Each row was made from one small tree. Brackets hold a mark, then the marks that hang from it, in alphabetical order. Every link used is in the known rows. Write each row's tree.
Known rows
(C P W): [ 1.692  0.614 -0.940  0.174  0.244 -0.779  1.434 -1.783  1.364  0.834
 -1.646  2.629 -2.082 -0.562 -1.716 -0.899 -3.535  0.550]
(B F J): [ 2.874  2.258 -1.301  0.487  0.646  2.588  2.227  0.891  0.550 -3.876
 -0.377 -0.945  0.403 -0.678 -0.491  1.651  1.351 -3.063]
(P (C W)): [ 2.567  1.571 -0.451 -1.237  0.296 -1.358  0.291 -1.773  0.135 -0.245
 -1.606  2.130 -0.300 -1.602 -1.106 -1.660 -1.800 -0.823]
(H (C W)): [ 1.283  2.794  0.454 -0.649 -0.491 -0.776  0.730 -0.429  1.429  0.235
 -1.934  1.721 -0.365 -0.889 -0.807  0.487 -0.872 -0.273]
(P (C H J (W (B (F D))))): [-2.389  2.558 -1.186 -2.607 -1.072 -0.090 -1.551  1.240  0.560 -2.415
 -0.495 -1.699 -0.716  0.743 -1.494 -0.605  2.891  1.147]
(H (C J W)): [ 0.205  2.139 -0.252  1.030 -0.126 -0.486  0.546 -0.589  0.685 -0.948
 -2.107 -0.854 -0.706 -0.064 -1.043  0.092 -0.442 -0.164]
(J B): [ 2.674  1.161  0.115 -1.633  0.841  2.322 -0.115 -1.181 -1.477  1.495
 -0.905  3.547  0.851 -1.408 -1.023 -0.028  0.037 -1.085]
(C H J P (W B)): [-1.347  1.038 -0.918  0.210 -0.023  0.045 -0.163 -0.014 -0.493  0.004
 -1.566  1.868 -1.496  0.581 -2.047 -1.801 -1.831  1.928]
(W (B (F D)) (C H J P)): [-4.170  2.806  0.822 -2.622  0.634  0.494 -0.175  1.083  0.437 -0.329
 -1.938 -3.465 -0.855 -0.293 -1.689  1.777  2.413  0.864]
(C H J P (W B (D F))): [-4.062  1.912  0.044 -0.900 -0.029  1.548 -1.246  1.060  0.357  0.734
 -1.339 -1.173 -2.149  1.106 -3.143  0.756 -0.004  0.569]
(B J): [ 2.925  1.948 -0.632  0.666  1.440  2.095  1.578 -0.407 -0.752 -1.853
 -1.407  0.445  0.142 -0.423 -0.298  0.106 -0.484 -2.616]
(H C): [ 1.407  3.720  1.007 -0.947  0.590 -0.370  0.443  0.113  0.281  1.118
 -2.195  1.205  0.838 -1.281 -0.341  1.401 -0.721 -2.426]
(W (B J) (C H P) (D F)): [-3.832  3.380  2.709 -2.275  1.894  2.123 -0.146  0.990 -1.147  0.590
 -3.160 -2.816  0.081 -0.957 -1.860  3.032  1.909 -1.394]
(W B D): [ 0.378  2.219  1.232 -2.273  0.295  4.163  0.516 -0.706 -1.753  1.738
 -1.252  1.087 -0.947 -0.258 -2.261  1.674  2.332 -2.741]
(J (B F)): [ 2.689  1.472 -0.447 -1.752  0.043  2.856  0.467  0.072 -0.151 -0.502
  0.262  2.101  1.145 -1.626 -1.090  1.546  1.869 -1.574]
(F D): [ 1.016  2.605 -0.249 -2.285  0.559  0.985 -0.170 -0.327  1.144  1.146
 -0.940  0.743 -1.367  0.194 -0.961  0.215 -0.426 -1.366]
(P (C H J W)): [ 1.176  2.318 -1.367 -1.545  0.214 -2.559 -1.164 -0.319 -0.278 -1.461
 -1.490  1.070  0.197 -0.582 -0.982 -2.459 -2.910  0.537]
(P (C J (W B D))): [-0.904  0.747  0.323 -0.771  0.028  2.143 -0.170 -2.300 -2.512 -0.222
 -2.147 -1.634 -1.500  0.198 -2.711 -0.197  2.417 -1.003]
(W (B F J) (C H P) D): [-2.128  2.943  1.693 -2.604  0.514  2.358  1.513  0.449 -1.166 -1.315
 -2.644 -2.796 -0.084 -0.935 -2.053  3.833  2.726 -0.915]
(P (C H (J B))): [ 1.141  2.005 -0.463 -2.257  1.237 -0.851 -2.325 -0.633 -3.025  0.424
 -1.609  1.756  2.311 -1.115 -0.728 -1.274 -1.223 -0.223]

Which tree is each row?
[ 1.066  2.538 -1.253 -0.534  0.188  2.559  1.333  0.954  1.576 -3.245
 -0.400 -2.668 -0.855  0.710 -0.449  2.099  2.347 -2.018] => (B (F D) J)
[-1.243  2.807  1.028 -1.318  1.201  1.166  1.710  1.208 -0.745 -2.071
 -2.386 -1.174  0.881 -1.703 -0.898  1.999  1.867 -0.548] => (W (B F J) (C H P))
[-1.626  2.043 -0.019 -3.085  0.088  0.135 -3.155 -0.064 -0.942  0.139
 -1.159 -0.899  0.418 -0.160 -2.287  0.192  0.443  0.413] => (P (C H (J B) (W (D F))))
[-0.850  0.863  0.492  1.341  1.237 -0.008 -0.312 -1.814 -1.960  2.022
 -3.363 -0.361  0.625 -0.321 -1.146  1.420 -0.722  0.020] => (H (C (J B) P))
[-2.007  3.198  0.720 -2.157  0.172  1.543 -1.428  1.241 -1.034 -1.533
 -1.789 -1.027  0.196  0.112 -1.685  0.563  2.258 -1.241] => (P (C H (W (B J) (D F))))
[ 0.554  2.739  0.094 -2.928 -0.261 -1.050 -1.187  0.147 -1.067  0.231
 -1.429  3.963  0.539 -1.166 -1.138 -2.210 -0.432  0.352] => (P (C H (W B)))
[-0.647  2.524  3.217 -3.535  0.940  3.580  1.037 -1.411 -1.959  1.945
 -2.436 -0.595 -0.529 -1.829 -2.339  2.430  3.544 -2.348] => (W B C D)
[-0.015  3.450  1.861 -2.184  1.556  1.890  0.689  0.770 -2.069 -1.188
 -2.442  0.556  1.456 -1.680 -0.404  0.328  2.125 -0.956] => (W (B J) (C H))
[ 0.387  3.236  1.200 -3.313  1.691 -2.334  0.378 -0.371  0.324  1.784
 -2.683  1.810  0.458 -2.455 -0.991  0.357 -3.689  0.081] => (W (C H P))
[ 1.218  3.215 -0.838 -1.836  1.472 -2.080 -1.357  0.213 -1.393 -0.564
 -1.734  0.615  1.482 -0.894 -0.458 -1.464 -2.668 -1.574] => (P (C H J))
[-0.036  2.003  2.117 -2.748  1.417  0.338  1.495 -2.658 -0.435  2.618
 -3.330 -1.303 -1.286 -1.855 -2.415  2.723 -1.268 -1.435] => (W (C P) D)
[ 0.846  1.697 -0.563 -2.847 -0.422  2.760 -0.357  0.062  0.819  0.001
  0.166  0.424 -0.185 -0.249 -1.238  1.954  2.864 -0.483] => (J (B (F D)))
[ 2.206  3.021 -0.687 -3.151 -0.046 -2.909 -0.965 -0.114  0.470 -0.240
 -1.266  3.531  0.544 -1.420 -0.793 -2.103 -3.234  0.286] => (P (C H W))
[-5.196  1.746  1.461  1.105  0.099  1.737 -0.369 -0.012  0.199  1.348
 -2.922 -3.771 -1.976  0.998 -2.873  2.757  2.219 -0.624] => (H (C J P (W B (D F))))
[-2.801  0.560 -0.666  0.395 -1.166 -0.045 -0.308 -1.073  1.430 -0.196
 -1.967 -3.071 -1.605  1.047 -1.712  2.351  1.897  2.766] => (H (C (J (B (F D))) P W))
[-1.416  1.430  0.032  2.373 -0.588  1.376  2.274  0.225  0.507 -2.471
 -2.564 -1.451 -0.679  0.052 -1.153  2.333  2.844  0.022] => (H (C P (W (B F J))))
[-1.237  3.002  1.240 -1.837 -2.079  2.848  0.961  0.544  0.867 -0.555
 -1.210 -0.941 -1.011 -0.184 -2.301  3.776  4.662 -1.117] => (H (C (W (B F) D)))
[-1.542  2.492  1.381 -1.632  0.752  3.976  1.582  0.480 -0.174 -2.606
 -1.654 -4.055 -0.369 -0.801 -0.832  2.688  6.447 -1.538] => (W (B (F D) J) C)
[-1.226  2.758 -0.979 -2.282 -1.034  0.586 -0.680  1.379  0.429 -3.445
 -0.897 -1.085 -0.286  0.669 -0.722 -0.052  3.303  0.798] => (P (C H (W (B (F D) J))))
[-3.155  1.688  0.039  1.211 -1.082  1.368  1.381  0.218  1.508 -1.835
 -2.602 -3.182 -1.979  1.450 -1.224  2.691  3.811  1.069] => (H (C P (W (B (F D) J))))
[-0.566  2.065  0.874 -0.921 -0.741 -0.888  0.891 -1.966  1.064  2.158
 -3.275 -0.192 -2.204  0.137 -2.295  2.550 -1.973  0.112] => (H (C P (W D)))
[ 0.144 -0.220 -0.493  2.226  0.546  2.169  1.976 -1.498 -1.023 -1.124
 -2.325  1.078 -1.815  0.344 -1.553 -0.687  0.274  0.473] => (C P (W (B J)))
